Each row comes from the steps of one path. Every step used is in the known rows, and no mark comes twice. Write the path behind each row, first mark first.
In the rows, zero is written as 128.
Known rows
tibom nelez: [124 105 110 121 133 151 114 124 152 127 149 157 152 122 125 137 150 134
 104 124 145 137 118  99 108 137 147 141 122 138 130 143 180 142 123 110]
degen bupu sefopo: [135 116  95 113 146 116 137 132 135 157 128 134 138  89 138 146 132 156
  97 117 146 125 131 102 129 138 115 150 111 105 130 127 120  97 128 131]
zigevi lekap nepun nelez tibom: [121 123 134 132 126 140 128 133 122 124 130 114 132 216 144 163 119 118
 136 114 136 109 126 175 130 138 118 136 134 141 132 136 201 150 113 130]
podas sefopo bupu degen: [131 162 129 134 130 127 148 133 126 125 118 167 139 123 114 130 129 156
  91 121 133 134 108 188 122 147 121 127 137 120 121 108 178 124 131 133]
sefopo bupu degen: [131 162 155 151 139 116 157 145 130 125 126 133 132 144 118 139 129 142
  85 132 128 126 110 126 129 119 131 136 134 115 127 115 153 125 118 126]
gipu pobig sovo degen: [119 155 125 118 119 127 113 135 123 120 165 156 101 152 140 110 115 119
 120 110 119 136 131 121 144 148 141 127 124 153 127 125 132 118 122 117]
lekap nepun sovo: [138 126 113 155 136 131 111 121 116 122 124  87 138 186 131 143 117 115
 145 102 138 118 134 130 130 111 129 118 129 144 140 129 191 145 122 122]
lekap tibom nelez nepun sovo degen bupu sefopo podas: [118 112 111 132 124 124 117 112 127 151 113  92 120 112 129 100 118 117
 174 184 148 132 138 109 118 109 137 109 134 100 127 136  43  97 142 132]
bupu degen: [129 132 140 133 155 145 139 142 132 118 142 132 135  98 121 145 143 133
 111 105 132 127 111 133 130 136 134 149 146 134 131 113 152 126 112 131]
pado tibom nelez nepun sovo degen podas: [118 106 139 113 109 120 100 130 126 131 126 103 126 154 112 125 135 104
 168 172 109 125 129  94 114 162 140 144 128 119 126 111 113 124 139 129]
tibom nelez nepun sovo degen bupu sefopo podas: [138 108 113 127 126 115 112 118 133 152 130  94 134  89 120 105 127 128
 161 179 141 134 130  54 113 112 148 125 141 100 131 114  51  93 147 122]
lekap zigevi: [141 113 116 109 142 141 127 134 137 125 145 145 140 192 122 161 135 115
 102  88 127 120 127 156 122 107 120 127  97 144 119 156 170 138 119 119]
degen sovo nepun lekap: [124 129 124 125 124 105 125 130 132 113 129 121 123 128 152 130 116 111
 127 102 128 127 142 110 156 132 100 136 115 138 132 145 149 156 127 134]
lekap nepun sovo degen: [137 132 126 163 141 137 112 129 122 114 116  80 118 150 126 123 111 112
 146 112 127 123 129 140 131 121 129 120 143 150 134 116 169 128 123 122]
sefopo bupu degen sovo nepun lekap tibom nelez mukopip: [118 154 153 151 116  96 145 140 130 115 101 112 122 138 126 100 101 127
 130 172 131 141 136 114 146 117 102  95 117 122 126 149 110 133 120 126]
lekap tibom nelez nepun sovo: [117 103 119 126 123 130  97 120 126 131 126 126 130 210 130 128 134  93
 158 138 144 137 137 127 100 111 158 115 135 128 133 152 138 137 129 125]
lekap tibom nelez mukopip: [117 105 115 127 117 156 112 126 130 132 126 149 131 176 117 134 145 144
 115 139 151 139 142 141 109 118 143 116 104 134 128 154 148 144 120 112]
bupu degen sovo: [125 137 150 137 141 121 147 141 135 119 133 120 128  37 128 130 128 116
 133 116 105 133 116 101 132 144 119 136 134 132 137 121 109 134 118 140]
zigevi lekap nepun: [125 123 111 117 148 146 113 144 112 120 127 105 142 230 141 168 123 121
 135 107 134 109 126 182 142 147 115 138 129 143 134 146 208 177 122 124]
bupu sefopo podas degen sovo: [124 132 112 137 132 130 164 112 126 140 128 124 146  13 125 123 126 156
 164 134 138 112 134 139 146 131  94 133 111 115 120 125  80 116 139 143]
bupu sefopo podas degen sovo nepun nelez mukopip: [139 133 120 137 122 139 163 103 132 132 118 133 144  52 112 106 127 167
 147 141 139 118 145 127 148 117 104 115 112 126 118 118  26 109 140 133]
pobig gipu: [124 121 116 112 128 148 119 133 137 139 133 136 134 132 110 148 149 137
 126  95 130 124 130 153 127 127 134 134 115 144 125 151 218 129 112 107]
zigevi lekap tibom nelez: [ 99 108 114 114 136 149 120 132 137 129 135 142 149 204 145 149 137 108
 137 132 144 128 128 188 120 145 131 133 128 144 129 163 182 164 119 123]
nepun sovo: [135 123 128 154 126 117 129 119 130 134 147 121 142 163 131 148 139 117
 123  97 136 129 134 114 118  99 149 141 134 141 142 108 166 129 120 124]
zigevi lekap: [122 122 125 113 139 135 129 144 125 131 147 139 145 209 141 173 144 124
 112 102 133 119 127 170 131 139 131 158 131 140 135 128 189 164 121 126]
pado sefopo podas degen sovo nepun lekap tibom nelez: [101 136 104 138 121 149 150 104 129 115 127 127 137  74 146  86 120 144
 210 154 132 124 130 176 163 126  97  94 136 124 111 165  83 166 134 133]
pobig sovo degen: [111 132 147 137 130 146 126 135 121 114 151 140 110 108 127 119 120 133
 130 117  99 131 132 117 122 144 139 130 121 155 124 117 104 101 115 127]
pado sefopo bupu degen sovo nepun lekap tibom nelez: [105 153 120 137 133 119 148 133 147 116 112 122 131 103 150  86 106 124
 176 156 111 141 116 152 151 147  89  96 148 114 116 158 135 142 127 133]
mukopip nelez nepun sovo: [157 111 148 116 127 112  97 124 134 129 149 131 138 172 125 143 159  93
 149 108 120 126 119  75 107  91 165 121 150 141 144  98 144 131 127 123]
sovo degen: [128 129 137 136 140 150 128 142 139 119 133 140 110 111 122 133 140 136
  92 108 123 130 121 146 124 136 141 152 136 140 125 111 148 124 124 122]
nepun sovo degen bupu: [137 134 146 164 129 104 136 128 132 138 129 109 116 107 130 122 124 124
 109 125 121 139 130  93 120 102 156 132 142 134 139  99  88 103 122 124]
nelez nepun lekap tibom: [113 115 116 116 130 120 110 140 107 131 135 121 116 247 145 159 130 112
 148 110 150 114 139 162 136 112 139 148 136 113 130 152 187 143 123 134]
degen podas sefopo bupu: [130 142 123 113  97 129 144 119 115 141 119 158 134 124 124 139 129 161
  58 130 116 130 132 142 125 136 113 134  97 104 129 133 152 147 141 129]

Write each row's path
[134 124  99 124 131 125 148 116 124 164 137 115 141  75 135 144 133 171
 110 141 155 113 133  93 143 113 113 143 105  91 131 123  85 112 135 131]
degen bupu sefopo podas
[131 147 140 152 123 131 165 113 104 137 135 133 133  96 120 135 135 175
 110 149 149 111 127 120 141  88 146 125 115 111 124 128  43 144 126 125]
sefopo podas degen bupu
[135 105 132 128 130 127  94 133 139 125 134 122 127 155 116 115 138 100
 147 143 125 145 124  81  96 122 170 131 154 134 133 118 123 118 135 115]
tibom nelez nepun sovo degen
[136 129 131 113 124 120 118 130 128 113 116 134 113 128 139 129 123 113
 109 106 115 134 140 104 138 135 109 126 106 137 131 141 101 162 134 135]
degen sovo nepun
[119 175 126 110  89 114 129 125 111 129 145 165 102 135 135  94  99 137
  90 137 101 141 135 130 145 156 120 110 106 131 124 130 118 119 138 122]
gipu pobig sovo degen podas sefopo bupu
[126 125 148 119 139 147 146 137 124 124 140 115 131  58 123 141 140 135
  93 120 113 126 120  98 138 137 121 152 128 122 138 125 117 133 116 134]
bupu degen podas
[126 128 130 108 132 153 141 128 121 124 132 141 137  38 119 133 138 147
  98 115 117 133 117 147 132 160 114 144 132 124 132 118 134 130 126 140]
bupu degen podas sefopo
[135 139 149 122 147 124 131 140 130 103 117 119 117  73 129 119 122 110
 124 115 111 135 123 109 143 148 106 127 132 140 130 125  86 142 123 143]
bupu degen sovo nepun
[129  92 104  97 138 125  98 138 142 125 153 134 150 207 128 145 133 103
 148 124 143 126 124 108 119 115 136 132 124 130 122 171 196 134 126 110]
tibom nelez nepun lekap zigevi
[142 138 153 142 121 126 152 121 130 107 109 161 125 108 113 107 126 142
 115 118 114 135 138 124 130 121 135 106 120 152 122 132  36 135 124 126]
podas degen sovo nepun nelez mukopip
[139 109 134 128 127 109 100 133 134 136 127 117 121 140 121 111 130 109
 134 159 124 148 125  50  97 115 174 123 148 120 136 123  76 110 134 115]
tibom nelez nepun sovo degen bupu
[121 134 106 134 138 120 157 111 125 127 126 111 144  43 138 115 114 149
 175 130 155 107 142 152 173 130  73 132 118 123 116 132 102 118 137 143]
bupu sefopo podas degen sovo nepun lekap
[129 123 131 146 118 148 126 120 126 122 126 120 120 163 133 147 120 131
 119 109 142 112 125 137 122 122 124 127 123 132 128 135 191 129 112 128]
lekap nepun nelez tibom
[128 147 138 125 107 137 144 130 125 130 110 149 111  83 117 116 124 155
  62 139 103 136 126 152 125 147 118 137 116 116 123 116 126 126 141 128]
sovo degen podas sefopo bupu
[133 154 114 128 113 126 139 125 124 135 119 180 138 171 121 140 133 161
  77 114 138 131 121 184 116 138 126 129 116 117 121 119 196 139 139 126]
podas sefopo bupu
[148 126 148 133 128  97 110 142 110 138 121 105 100 179 124 131 126 111
 126 134 115 136 133  81 111 101 170 134 149 114 138 101  65 109 134 128]
nelez nepun sovo degen bupu
[114 106 121 113 108 143 100 114 123 129 108 131 116 128 123  99 124 103
 148 154 120 147 137 151 101 139 142 110 135 125 128 144 103 125 142 133]
lekap tibom nelez nepun sovo degen podas sefopo
[132 131 143 163 131 124 130 128 138 125 138 115 122 120 125 126 132 113
 123 107 122 135 129 127 119 110 150 141 149 149 135  94 143 110 123 123]
nepun sovo degen
[156 117 159 124 132 117  98 130 140 122 140 124 122 140 119 126 154  91
 148 116 109 131 114  85 109 101 166 122 161 147 139  86 123 116 129 123]
mukopip nelez nepun sovo degen
[128 135 116 137 133 140 167  96 146 128 123 134 150  26 127 103 123 146
 153 132 138 113 131 134 150 129  99 121 123 129 116 128  43 110 140 141]
bupu sefopo podas degen sovo nepun nelez
[160 112 139 113 142  97 106 130 145 143 127 114 126  84 126 117 142 103
 152 131 116 132 118  66 113 112 146 120 156 126 138  86  84  78 134 130]
mukopip nelez nepun sovo degen bupu sefopo
[128 111 136 109 131 122 103 130 133 124 146 134 131 188 142 147 152  99
 156 110 139 114 120 132 132 103 143 127 144 134 135 135 190 139 118 127]
mukopip nelez nepun lekap tibom
[125 125 127 111 117 157 130 127 127 126 122 149 113  54 120 121 134 149
  79 118 106 136 127 158 126 159 121 147 122 130 126 116 128 129 137 132]
sovo degen podas sefopo
[137 151 128 155 112 124 128 119 112 124  94  91 119 131 121 108  95 130
 117 139 109 129 132 152 133 130 110 102 125 128 131 121 151 129 139 127]
lekap nepun sovo degen podas sefopo bupu
[141 135 129 164 139 119 118 129 118 126 108  74 114 135 130 119 102 120
 133 127 125 127 129 110 132 114 135 111 137 137 136 121 119 121 123 122]
lekap nepun sovo degen bupu
[133 167 158 136 102 105 155 121 131 115  98 165 112  91 125 105 107 136
 103 136 119 141 119 162 121 147 100 106 131 121 116 109 118 112 132 150]
podas sefopo bupu degen sovo nepun nelez tibom
[144 114 160 115 112 126 116 129 134 125 147 155 115 111 131 154 159 126
 112 107 138 124 119 111 114 109 126 134 119 139 132  99 196 126 111 130]
mukopip nelez tibom
[120 104 110 123 138 116 106 126 137 145 105 109 118 124 132 101 116 103
 164 161 139 143 136 117 105 132 139 113 140 113 126 140  76  84 136 131]
lekap tibom nelez nepun sovo degen bupu sefopo
[117 106 116  96 123 132  93 137 125 130 134 141 138 217 114 152 150 120
 162 150 138 116 120 123 112 171 142 151 120 116 118 127 170 146 136 126]
pado tibom nelez nepun
[103 123  97 133 135 131 149 101 138 124 116 114 149  35 141  93 109 133
 196 156 165 116 142 165 162 136  74 111 115 127 111 161  97 118 136 141]
bupu sefopo podas degen sovo nepun lekap tibom nelez
[138 108 115  99 140 114 109 147 118 128 150 122 132 252 132 168 129 105
 141  97 135 112 133 143 135 101 129 142 121 123 123 157 193 136 124 123]
nelez nepun lekap zigevi
[132 123 114 125 151 126 137 141 143 144 118 127 114  50 130 123 126 151
  99 126 130 132 125 118 129 148 119 150 128 115 123 111  96  81 129 130]
sovo degen bupu sefopo
[111 151 148 128 100 133 143 126 110 125 130 149 109  85 122 104 104 152
  99 146  80 136 137 125 123 153 119 113 102 131 121 122  85 102 132 132]
pobig sovo degen podas sefopo bupu
[129 145 114 139 128 149 165 116 111 142 140 141 135  85 129 124 142 188
 149 141 127 117 118 147 145 110 133 118 136 101 119 126  54 150 132 126]
pado sefopo podas degen bupu
[136 168 163 140 132  98 151 143 128 112 104 122 115 120 126 115 109 121
  97 140 109 135 121 105 141 129 106 114 122 119 127 126  92 140 128 137]
sefopo bupu degen sovo nepun
[107 104 118  95 135 141 102 142 121 129 128 136 136 252 141 153 136  98
 152 140 138 127 131 177 114 143 143 132 135 130 130 163 158 166 128 127]
zigevi lekap tibom nelez nepun
